Every row comes from one small tree of marks. Brackets hold a mark, then the marks that hang from it, in alphabetical order. Every link used is in the known rows. Which tree was each row made from?
Known rows
(samoza (koveve durap)): [  7   1 -22   6  -5   6 -13 -29 -13  25  -8  -6 -15   8 -21  15  19  -6
  16  -8   2  12  -5 -17   6   5 -13  -7  -9  -2 -26 -12 -17   6   3  -7
   3 -10 -14   5   0  -2   4  10  21 -12  -4 -14  22 -16  23   5  -5]
(ladeb ritule (samoza (duku kozo) kidi (koveve durap))): [-15  11 -24  10 -16  12   6   6 -42 -23  18  47  -4  14  15   2  26  -3
  37 -29 -30   7  24  -9  -9   6 -12  21  29   1  -8 -22 -17  18  24 -26
 -18 -30  12 -26   0  10  19   7   6 -21   3  16   5  -3  55 -12 -16]
(dozis (guro (rarog lapeg (nulu (samoza duku))) vivim)): [  3  -3  16 -18  -3   3  10  14  19  -8 -12 -15  17 -16 -16 -10  -4 -13
 -32  10   7 -10   6  -2   4 -13   7 -31 -20 -27  14  23  -1  -2  -1  16
 -17  17  -1  34  17   6 -31  -8 -17  16  -7   9  -8 -16 -34  28   1]
(duku kozo (samoza koveve (ladeb ritule))): [ 17 -10 -13   6  -4   3  14  10 -27 -10  14  28  -4   2   6   7  12  16
   2   8 -18  22  40 -10  11  -9 -28  15   4  20  -7  -3  12  16  11 -18
   6 -22  11 -10 -18  14   5  -5  24   0 -11   2  -8  24   6 -10 -21]
(kozo (duku (samoza kidi koveve (ladeb ritule)))): [  6 -13   2   7  -2  -5  14  13 -16  -2  -3  15 -16 -14  15  -5   2  18
   8 -11 -19   3  46   2   7 -10  -6  32  -2  10  13  -4  -5  20   9   3
  -8 -15   4  -4 -15  -6  -2   0   1  15   6  20   0  22   2 -13   3]
(ritule (ladeb (samoza (duku kozo) kidi))): [-18   8   4  11   3  -8   3   0  -7   0 -12  35  -3  14  10   5   9   7
  22 -16  -8   4  -2   3   0   5  -8  33 -11  10   0   5  11 -14  -9 -25
  -8 -15   0 -25  17  -2  17   0   3  21   9   5   2  -4  34  -8   4]
(samoza (duku kozo) kidi): [  0   9  -5  28   5  -4   0   4 -31   8 -23  15  -1  -1  19   1  29   3
   4 -28 -21  -8  -6   8   2  13   1  11   8   2   0  -3  -1  11  -3 -20
  12 -18  11 -12  10  10 -26   0   1  21 -12   0  20   9  26  -8  -5]
(koveve (samoza (duku kozo))): [  1   5 -16 -14   0  -6 -10  -1   8   5 -19   7  -5  19  11  -4  23  -1
   3 -22   7   0  -4   0  21   1 -10   2  -2  12   4  -2  17   4 -21  -8
  17 -15   9  -5   3   3 -23   3   0  15   1   5  22   5  27   1  26]
(ladeb ritule (samoza duku kidi koveve)): [-23   6  -9  15 -17   4  12  11 -43 -35  25  25 -12   3  25 -14  32 -13
  34 -29 -18   0  24  -7 -19  11  -7  23  26   0   4 -30  -6  19  30   1
 -27 -35   8 -33  -3   8  28  -1  -2 -18   8  16   4  -3  50   6  -1]
(durap (koveve (samoza duku ladeb))): [  2 -17  -3  17   5  -6 -20  -3   7   1  -3  10 -10  29   4 -11  23   7
  24  -6  15   4   1   9   0  10  -6  -3  -6  22  13  -2  14  11 -25   2
  -5 -28   0  -2  -5 -11  -1  17 -10  -7   4  12  26  21  18  13  29]
(duku (samoza kidi (koveve durap) (ladeb ritule))): [  8  -7 -10  16  -7   7   7  25 -19   0  23  25 -18  -2  17   0   7   7
  14   0 -22  20  29 -11   1  -3 -23  28   1  16 -15 -18 -13   6  20 -14
 -17 -12  -8  -9  -9   6   7   9   7 -25   3  -4  -4  21  35 -20   4]
(kozo (duku (samoza kidi ladeb))): [  7 -14  12  -5  13 -13  11  15   4  10 -22  11 -22 -14  12  -4  -6  23
  -5  -7 -13  -3  19   9  13   0  -1  34 -15  11   6   2   2  10 -13   4
   2  -6  -3   1  -7  -7 -11  -3   1  22   6  12   2  19  -9 -13  17]
(rarog lapeg (nulu kisi samoza) (vivim (guro dozis))): [ -6   7  -2 -45   8  10   1  -2  16   0   6 -17  31 -14 -20   6 -58  10
 -29  38  17 -26  -3  15  -9  -5  16 -14  11 -27 -17   2  10 -23  18  36
  17  37  -3 -12 -15  -9   3 -27 -26 -15   3 -18 -27  -5 -22   3 -14]
(rarog (guro dozis) lapeg (nulu kisi) vivim): [-21  11 -13 -31  11  18  12 -13   7   3  -5 -36  37 -18 -27   4 -66  17
 -56  44  17 -17   9  33 -20   0  19   1  46 -26   5  17 -13 -25  20  28
  25  21  -7 -11  -6 -20 -10 -28 -18 -13 -27 -11 -32   9 -47 -11 -30]
(ritule (ladeb (samoza kidi))): [-23   4   5   7   6 -10   7  -2   1   9 -17  18 -15   2   0   2  -5   2
  16 -12   6  10 -13  -5  -2  14  -8  35 -22   8  -7 -11  11 -21 -14 -14
 -11  -9 -11 -31  14  -2  32  -1   8   5  14  -1   2 -14  36   2   9]
(guro dozis (rarog lapeg (nulu kisi (samoza kidi))) vivim): [  1   1  29 -22  -4   6  16  42  20  -8   1   0  20 -18 -19   4 -34 -25
 -53  10   5 -12 -16   2   6  -8  27 -26  -6 -36  -8  31 -14 -14   6  16
  -2  35  -2  24   1   7 -27   2 -26  -2   9  -5 -24 -23 -20  -2  -5]
(nulu rarog): [ 12  -7   2  -1  13 -13  -6 -34  11   8 -16 -20 -12 -14  -9   0  20  -4
  28  -6  -4  14 -35  -7   6  -5   4 -26 -20  11  -7 -15  11   0 -14  -5
  14   6   4  -1   7  12  15   4  34   3  -3  -6  16 -13 -19  20  -2]
(kisi (nulu (rarog guro lapeg vivim) (samoza ladeb))): [  0  12  16 -12   3  -8   4   3  26 -14  25 -17   7  20  -3   3 -16  10
  -3  25  11 -14 -16  20  -8   2 -10   2   3  -3  15   0  24   0   3   6
  -7  21   2  -9   4 -14   8   0   3  -8   8 -17  -7   7 -26   6   7]
(durap (koveve (samoza kidi))): [ -9 -17  -9   9   4  -7  -7  -3  -1  20 -27  -2 -18   8  -9  -2  12 -13
  11 -11  11   8  -8  10   6  27  -7   0 -16   7  -1 -27  11   8 -23   1
   9 -17   5 -18  -6  10   6  22  -9 -25   4  10  30   1  40  20  14]
(nulu kisi (rarog lapeg) samoza): [ 23   3   1 -22  -9  -8   5 -36  38   1   8   0 -12   4 -18  11 -13  -1
  29  15 -12   1 -25 -13   9 -11  -5 -34 -24   0 -25 -15  25 -27  -1  -5
  19  31   3 -18 -16  32  34  -4  30 -11  37 -26   6 -17  -7   3   2]
(kisi (nulu rarog (samoza kidi koveve))): [  7   7  20   0 -17 -10  -1   8  -1  -4  13   3 -14   9   8  13  23 -21
  31 -16  -4 -13 -18   3   1  12 -19  -6 -32 -11  -4 -26  22  17  18   3
  -8   2   9 -11   2  13  11  13   6 -13  18 -18  14 -17  38  21  -1]
(lapeg (rarog guro nulu)): [-14   9 -12 -18   7  -1  -7 -33  -8   6  -6 -41  -1 -19  -3  -4 -12  -4
 -15   6  11  -5   4  15  -9  13   9  -2   9   3  17 -19   3   5  -3 -14
  18   2   8   5   0  12  20  -3   2 -13 -33   6  -9  -2 -29   2 -27]
(koveve durap (samoza duku)): [ -2   9 -25 -24   3   2 -29  -6  28  19 -14  13 -12  30   3  -1  16   3
  22 -22  12   2 -15  -6  20   0 -11   5  -3  12 -14  -5  -6  -7 -26 -12
   8  -3 -11  12  11 -10 -18  18  -2  -5  11  -4  26   2  38 -13  43]
(vivim (guro dozis rarog)): [  2  -4  27   9   8  -4 -10  -7   9  -1 -22 -19   7 -16  -9  -4   5 -22
  -2  -3  10   1 -25 -25   7   7  17 -18 -19  -3 -11   1  -6  -3 -10  41
  26  23  -5  35  12   1  20 -16  -8   2  -6  10   0 -39 -27  27  -3]
(ritule (ladeb samoza)): [-20   2   0  -8  11 -10  -1 -16  11   4 -16  13 -15  10  -9   2  -4   8
  16  -4  16  11 -16  -7   1   9  -9  26 -27  10  -9  -1  18 -20 -23 -10
  -5 -10 -11 -21  11  -5  37  -2  16  10  12  -5   3 -16  21   9   7]
(kozo (duku (samoza kidi (ladeb ritule)))): [  5 -10   3  -3   9  -7  11  18  -5   0 -17  16 -18 -16  17  -9  -6  28
   3  -8 -14   0  31   5   8  -2   0  37   0  12  14  -2   2  13  -9  -1
   0  -8   2  -1 -15  -4  -4   0   6  21   7  16   3  26  -8 -16   7]
(kisi (nulu (rarog vivim))): [ -2  10   9 -15  13  -4  -8  -6  11   3 -16 -18   3  -5  -1   5  14  -3
   9  -3  15 -14 -38  17  -8  12  -3 -13 -20  -6   2  -3  21  15 -11  -1
   9   6   5 -10   7  -6  -8   8  14   1 -11 -13  13   0  -5  17 -20]
(durap (koveve (samoza (duku kozo) kidi ladeb))): [  2 -15  -3  30   1  -7 -12  12 -10   6  -8  23  -8  24  10  -3  23   0
  18 -11  -3   3   5  12   2  13  -8   3   2  20  13  -6   9  16 -18 -14
  -5 -26  12 -11  -2  -1 -11  19 -16  -5   2  20  24  28  34   1  15]
(kidi (samoza koveve)): [ 14  -9 -11  -5 -15  -3   2 -25  -8   0  -3 -11  -3  -4   7   1  24 -17
  12  -7   6  11  -2 -25  -6  18  -8  -7 -14  -2 -20  -8   6   9  -9  39
   5 -15  -8 -10 -18  14  11   9   8  -1  11   3   6 -26  13  26   0]
(lapeg (rarog (guro vivim) (nulu (samoza kidi)))): [-17   8   6 -23   0  -2   3   1  -5  -3  -1 -26   3  -8   4  -6 -21 -19
 -29   5   1  -6   1  18  -6  14  10   8   7  -8  14 -18   6   3   5  -7
   6  11  11  -1   3  23  14  -5 -15 -17 -16   9 -17  -2 -15  -1  -9]
(durap (koveve (samoza ladeb))): [ -1 -21  -5  12   6  -7 -14  -3   8  12 -14   0 -19  20  -8  -4  12   3
  14   0  22  12  -7   4   3  18  -9  -4 -13  21   6 -11  16   8 -31  -1
   0 -21  -2 -10  -9  -6   7  17  -1 -17   5   9  27  16  16  18  20]
(samoza duku kidi (koveve durap) (ladeb ritule)): [  1  11 -15  65 -16  18  -8  24 -45  -6  37  32  -4  17  37  -7  31   3
  40 -22 -28   5  27 -11 -19 -13  -5  22  36  19   7  -6 -36  17  31 -28
 -42 -26  -4   1  -3 -14 -13  11  -3   0   4   5   9  31  43 -32   6]
(guro dozis (rarog (nulu (samoza ladeb)))): [  6 -10  27  -8   1 -10  -8  17  17  -4  20  -6   3 -13   3   1  -6  -8
 -22  -7  24  -3 -22  -6   9  -6  15 -11  -9 -10  -5  16  -3  -1  -4  11
  -3   8   1  28  11 -16  -2   5  -1   4   1   4 -20 -17 -22  14  10]
(lapeg (rarog (nulu kisi (samoza kidi (koveve durap))))): [ -1  13 -12 -22 -17   5 -13 -17  -4  16  10  -3  -9 -12   5  13  -8 -18
   9 -10  -6  -8  -1  -2  -5   8  -2 -15 -15  -4 -16 -28   2  -2  17 -33
   4  10   8 -11 -12  30  18  12  -1 -28   1  -5  -2  -4  31 -18 -30]
(rarog guro lapeg (nulu kisi samoza) vivim): [-18  11 -18 -45   6   6  13 -28  14   6  10 -30  24  -2 -24   4 -66  21
 -55  46  16 -20  14  26 -12  -2   6   7  35 -24   4   2   4 -28  12  12
  23  25  -1 -33 -17  -6   7 -23  -8 -22  -2 -20 -27   8 -34  -9 -17]
(kozo (duku (samoza kidi koveve ladeb))): [  9 -15  10   2   1 -11  10  12 -10   8 -10  14 -20 -13  10   2   2  14
   1  -9 -18   2  36   5   8  -7  -7  25 -15   7   8   0  -5  17   6   9
  -8 -12  -2   1  -9  -7  -8  -1  -3  21   3  12   1  15   1 -13  12]
(samoza (duku kozo) kidi koveve ladeb): [  7   0   3  67 -14   1   4  22 -54  -1  22  29  -3  11  34   4  38  -1
  15 -17 -35   0  22  -1 -12  -8  -9  10  22  15  10   3 -16  22  28 -23
 -28 -31   8  -6   7  -3 -28  -3  -7  27  -9   4   7  27  31 -22  -2]

Which tree is each row?
[ 11   1  -3  33   9  -1  -8   5 -18  -4   3  20   0  18  20  -2  26  23
   7  -7  -7  -2  -3   2  -3  -3  -3   6  15  23  11  21   6   9 -15 -23
  -3 -22   3   4   5 -13 -25  -9  14  39 -11  -3  11  30 -10 -12   4] -> (samoza (duku kozo) ladeb)
[ -1  -6  21  -6  10  -4 -13  -3   3   3 -16 -18  15 -26  -9  -3  -4 -15
  -6   3  17 -10 -17 -15   2   3  20 -19 -15  -8  -7   3 -10   1  -3  35
  21  25  -4  35  10  -5  13 -14 -13   0 -14   7  -8 -33 -30  27 -12] -> (vivim (guro dozis (rarog nulu)))
[  9   6   8  -5 -12  -6  -6 -25   2  -1  17  -7  18  -4 -11   0  -3  -6
   2  12   1 -23  12 -22   1 -14   8 -31 -12 -13  -2   2  -6  -8  11  23
   8  27  -1  16 -10   7  16 -15 -18  -3   5  -6  -2 -29 -20  11 -17] -> (vivim (guro (rarog lapeg (nulu kisi (samoza duku koveve)))))
[  1  -6 -14  45  -7  11   4   4 -38 -12  24  -3 -13   3  13  -9  22   3
  17  -1   0  15  20 -17 -14  -6 -11  10  17  19   8 -12  -6  15  14  -9
 -19 -27  -2  -9 -17  -9  12  -2  23   4  -2  -3   6  19   6  -2  -9] -> (samoza koveve (ladeb ritule))
[ 28  -4 -12  17 -21   4 -11 -12 -10  -5  20  29  10  25  22   9  29   6
  27  -6 -14  10  11 -22  -5  -1 -11  -3   7  15 -15  19  -7  13  -5   9
 -16 -19  -5   6  -9  -1 -14  15   4  15  10   8   0   4  11  -8   3] -> (kidi (samoza (duku kozo) (koveve durap) ladeb))
[ -6   8  -9 -26  16  -5   8 -22  16  19  -2 -33  19 -35 -20   4 -24   8
 -52  14  17 -15 -13   2  -5  -8  22 -31   1 -28   3  24 -16 -15 -14 -17
  13  20   3  -8  -7  -9 -24   4  -1  -6 -15  -8  -7  -8 -38  -5 -41] -> (guro (rarog lapeg (nulu kisi) vivim))
[-11  13  -2  14  -6  -3  -3  -5 -12   7  -1  45  -4  22   3  16  10   6
  33 -17 -16  11   8  -7   2  -3 -15  25  -8   7  -9   4  -5 -10   5 -30
 -21 -16  -3 -18  16  -4  16   6  -2   8   9   4   3  -9  51 -15   0] -> (ritule (ladeb (samoza (duku kozo) kidi (koveve durap))))
[  8  -5   3  46 -10   1 -11   0 -28 -11  31   8  -9  20  26  -7  41   5
  25 -11  -4  -1  16  -6 -14 -12  -6  -1  12  16  11   6  -7  15  17   5
 -29 -33  -8   7   1 -18 -11  -8   0  28  -4  -3   9  22   4  -3  16] -> (samoza duku koveve ladeb)
[  3 -12 -15  26   2   3 -14   0  -9  -7  -4  24   0  30   5  -8  24   9
  25  -8   8   9  15   7   2   6  -8  -1   8  26  19   0  15  19 -24 -16
  -1 -31  14  -8 -13  -5   1  16  -1  -8  -1  22  25  31  19   6   8] -> (durap (koveve (samoza (duku kozo) (ladeb ritule))))
[-16  -5  15   3   7  12   7  12   0 -10 -33 -20   6  11 -17  -8 -20 -17
 -31  16  13  10 -10   9  -1  18  12  18  19  -8   1   9  -5  -3  -5  45
  22   4 -13  18  13  -1   1 -25  -4   3 -15   3  -9 -10 -33  15  12] -> (rarog (guro dozis vivim))
[  5   0   4 -15  13  -8   3  -1  13   7   4 -31  16 -32 -22   2 -12   3
 -32   2  17  -7 -17   2   8  -7  20 -31   0 -24   1  22 -19  -5  -3  11
   4  16  -2  34   8 -21 -16  11  -6   4 -17  -7 -13 -28 -37  13  -7] -> (guro dozis (rarog lapeg nulu))
[  2   6   4  -9   5   9   9 -32  29  -4 -10 -28  22 -13 -21   7 -35  -2
  -4  33 -10   6 -18   9 -14 -13  15 -27  16  -6  -4   5  -2 -26  12  20
  28  32   2  -6  -1   9  15 -23   9  -9  -4  -4 -19  -5 -48  -8 -23] -> (nulu kisi (rarog (guro dozis) lapeg vivim))
[ -3  11  -2 -23  13  -8 -12  -6  -3  -4  18 -15  12 -13  20  -1  -1   5
 -20  -2   5 -10  -6  23  -4  -5  13 -11  11   0  13   0  18   9  -3 -31
  -3  -6  23 -14   3  -1 -10   3 -10   2 -24  15 -16  24 -15 -12 -17] -> (lapeg (rarog (nulu (samoza (duku kozo) ladeb)) vivim))
[  1  -1  19 -23   4  11   9  28  18  -2 -10 -10  26 -24 -28   1 -28 -15
 -52  13  12 -10 -17   1   2  -8  32 -36  -5 -33  -3  45 -21 -11  -4  15
   5  28  -6  34   2  -4 -34  -2 -17  11 -10  -6 -20 -20 -40   0 -21] -> (guro dozis (rarog lapeg (nulu kisi)) vivim)
[ 16 -14  -5  -6   1   0  -6   2   5   9  19  17 -21  10  -1   6   7  12
  10   9  -4  16  15 -11   8  -3 -24  12 -17  15 -24  -4   0   1   5  -1
  -9 -10 -17   5  -7  -3   4   4  11 -19   0 -11  -2   9  11  -6  13] -> (duku (samoza (koveve durap) ladeb))
[ -1  -3  18 -23  15   2  11  29  12  -3  -9 -24  25 -25 -29  -3 -22 -13
 -56  11  14  -6 -18   7   8 -10  31 -31   3 -34   5  40 -23   0  -8  18
  -4  23  -5  42  10 -15 -39   4 -19  11 -16  -1 -20 -21 -50   9  -3] -> (guro dozis (rarog lapeg nulu) vivim)
[-12   2 -10  26  -6   3  -1  39  -8 -12  12  12 -13  10  47 -24  18  -2
  16 -22   0  -1   9  -1  -2  -2  -6  29  22  26  21 -12   1   4  -4 -15
 -17 -18   4 -12  -2  -5 -17   8 -12  10  14  10  11  31  40 -16  39] -> (koveve (samoza duku kidi (ladeb ritule)))
[  9  11 -21  68 -17  18  -4  23 -55  -3  29  46   4  18  33   4  32   9
  32 -21 -41   9  32 -11 -12 -15 -11  18  39  22   5   2 -32  22  31 -47
 -30 -26   8  -3  -1  -6 -20  12   3   9  -6   6   9  36  37 -41 -14] -> (samoza (duku kozo) kidi (koveve durap) (ladeb ritule))
[ -4   4   6 -23  23  -7   4   3  15   4   4 -39  27 -40 -18   2 -20   2
 -52   7  21  -8 -21  14   4 -11  30 -29  13 -32   4  28 -21  -5  -3  10
   3  17   1  20  14 -29 -29   6 -16   2 -26   2 -22 -18 -47   6 -11] -> (guro dozis (rarog lapeg nulu vivim))
[ -8  -4 -19   3   1   3  -3  19   6  -4   0  -4 -17   9  17 -18   6   2
   5  -7  19  11  -3 -11   6   2 -11  23   8  28  10 -16  13  -2 -20 -11
  -2 -11  -3 -13 -10  -7   0   6  12   2  10   2  12  20  20  -2  26] -> (koveve (samoza (ladeb ritule)))
[-10   4   0  -4  10  10  21   8   4  -8 -21 -36  17   7 -35  -7 -35  -2
 -43  33   5   8   0  15  -1  10  12   6  29 -17   7  17 -12 -12  -1  43
  13  18 -16  24   6  -8  -7 -19 -10   3 -14 -10 -15 -15 -49   6  18] -> (rarog (guro dozis vivim) lapeg)
[-10  12  -2 -17  -4  13 -10 -21   1  -1  -6 -26   7 -19  -1   1 -24 -11
 -10  10   8  -6   0  12 -15  13  14  -7   8   1   4  -9   2  -7   9   3
  26   9   6  10  -3  17  25 -13  -5 -13 -27   7 -19  -3 -25  -7 -37] -> (lapeg (rarog (guro dozis) (nulu kisi)))
[ 20   5  19  21 -41   0   3 -25  -3 -14  20  34   3  25  14  17   6 -25
  39  -2 -46   3  15 -11  -1 -17 -12  -8   4   5  -7 -16   7  -7  41   0
  14  11  25 -17  -4  46  32 -21   8  -6  26   3  -3  -8  17 -12 -13] -> (nulu kisi (rarog guro) (samoza (duku kozo) kidi koveve))
[ 26  -5  25   9 -16  -4 -15 -15  32 -19  31  32 -10  26  24   0  12  -1
  50  -1 -14  -2 -22 -13  -4 -20  -3 -18 -16  21 -10  -3  26 -16   3  -5
  -2  12   7  -7  -6  20  26 -11  23  11  37  -9   5  12  -3  -7  14] -> (nulu kisi rarog (samoza duku ladeb))
[ -1  -4   8 -15  -5  16  16   8  17   4 -33 -18  18 -32 -29  -3 -17 -17
 -40  21   9  -6   4  -8  -5  -6   9 -36 -30 -25   7  23  -3 -10  -4   7
  -1  23  -7  24   8  17 -27 -13  -6  11 -12   4  -6 -15 -35  18 -34] -> (dozis (guro (rarog lapeg (nulu kisi)) vivim))
[ -9   5 -26 -12   2   2 -11  10  19  35 -27   5 -21  11   0   4  -1 -10
   6 -17   4  11 -23  -8  20  14 -13  17  -9   9 -21 -26 -11 -10 -19 -21
   6   7 -12  -7   8   4 -15  24  -1 -23  15  -4  24  -3  54 -17  34] -> (koveve durap (samoza kidi))
[  0  -3  12  -2   4   7  19   8  20   1 -37 -31   9 -26 -28  -8  -2 -21
 -37  14   5   8  -4 -13   3  -2   5 -30 -30 -21   8  20  -3  -6 -13  14
  -6  18  -9  32  20  13 -24  -8  -2  14  -9  12   1 -21 -39  28  -9] -> (dozis (guro (rarog lapeg) vivim))
[  9  -9  -5   3  -2  -1   5  13  -9   5  -4  24 -17  -8   9   2  -2  23
  14 -10 -21   6  42  -1   9 -11  -8  32   0  10   4  -1 -15  16   7  -8
 -11  -8   0   3 -12 -10  -3   7   3   8   9  14   2  21   6 -25   5] -> (kozo (duku (samoza kidi (koveve durap) (ladeb ritule))))
[ 20  -2   1 -21   7 -22   4 -30  30   2  13 -21 -12   4 -18   4   1   4
  23   6  -9   7 -28  -4  18 -13  -5 -28 -17  -2 -11 -21  22 -11  -6   2
   3  23   5  -5  -1  11  26   8  28  -7  23 -22   7 -23 -17  21  29] -> (nulu (rarog lapeg) samoza)
[ -1  17  10 -27   5  -8   5 -12  28 -11  10 -25  10  14 -13   6 -15   5
  -3  17  13 -16 -18  22  -1   7 -10  -5  -4 -14   8  -5  26   0   2  13
   7  22   7 -11   2  -4  10   1   3 -17   5 -17  -3  -8 -21  19   3] -> (kisi (nulu (rarog guro lapeg vivim) samoza))
[ -8   5 -12  -1  10   2  15 -18   4   1 -12 -42   7   0 -31  -2 -28  12
 -23  24   8   5   1  12  -2  11   2   8  27  -9   3   2  -9 -16   5  37
  20  12 -14  17   5 -12  12 -16   0  -2 -15 -14 -12 -16 -41   6  16] -> (rarog (guro dozis) lapeg)
[ -2  -8 -10 -15   4  -1  -7   5 -11  -3  21   0  -9   1  11  -8  -9  15
  -5   1  22 -10   1   4  -1  -1  -2  16   7   7  -1 -12  17   1  -3 -13
  -6  -8   1 -16 -15 -10   9   3  19   0   5 -15  -3  16   0  11   5] -> (rarog (nulu (samoza (ladeb ritule))))
[-16  11   1  15  -7  -3  -7  -6  -7   5   6  37  -9  20   7  10  12   2
  38 -19  -9   8   2  -8  -3   0 -12  27 -13   5  -8   0  -8 -12   7 -16
 -28 -14 -11 -15  16  -8  24   7  -6   4  16   1   3 -10  50 -10  12] -> (ritule (ladeb (samoza duku kidi (koveve durap))))
[  6  -1  25 -32  -1   7  10  32  29  -8   3  -3  21 -12 -26   4 -33 -18
 -49  14  13  -9 -18  -1  11 -10  25 -29  -5 -35  -9  39 -11 -14  -1  20
   2  32  -3  28  -1   1 -24  -2 -18   4   7  -7 -24 -24 -33   5  -4] -> (guro dozis (rarog lapeg (nulu kisi samoza)) vivim)
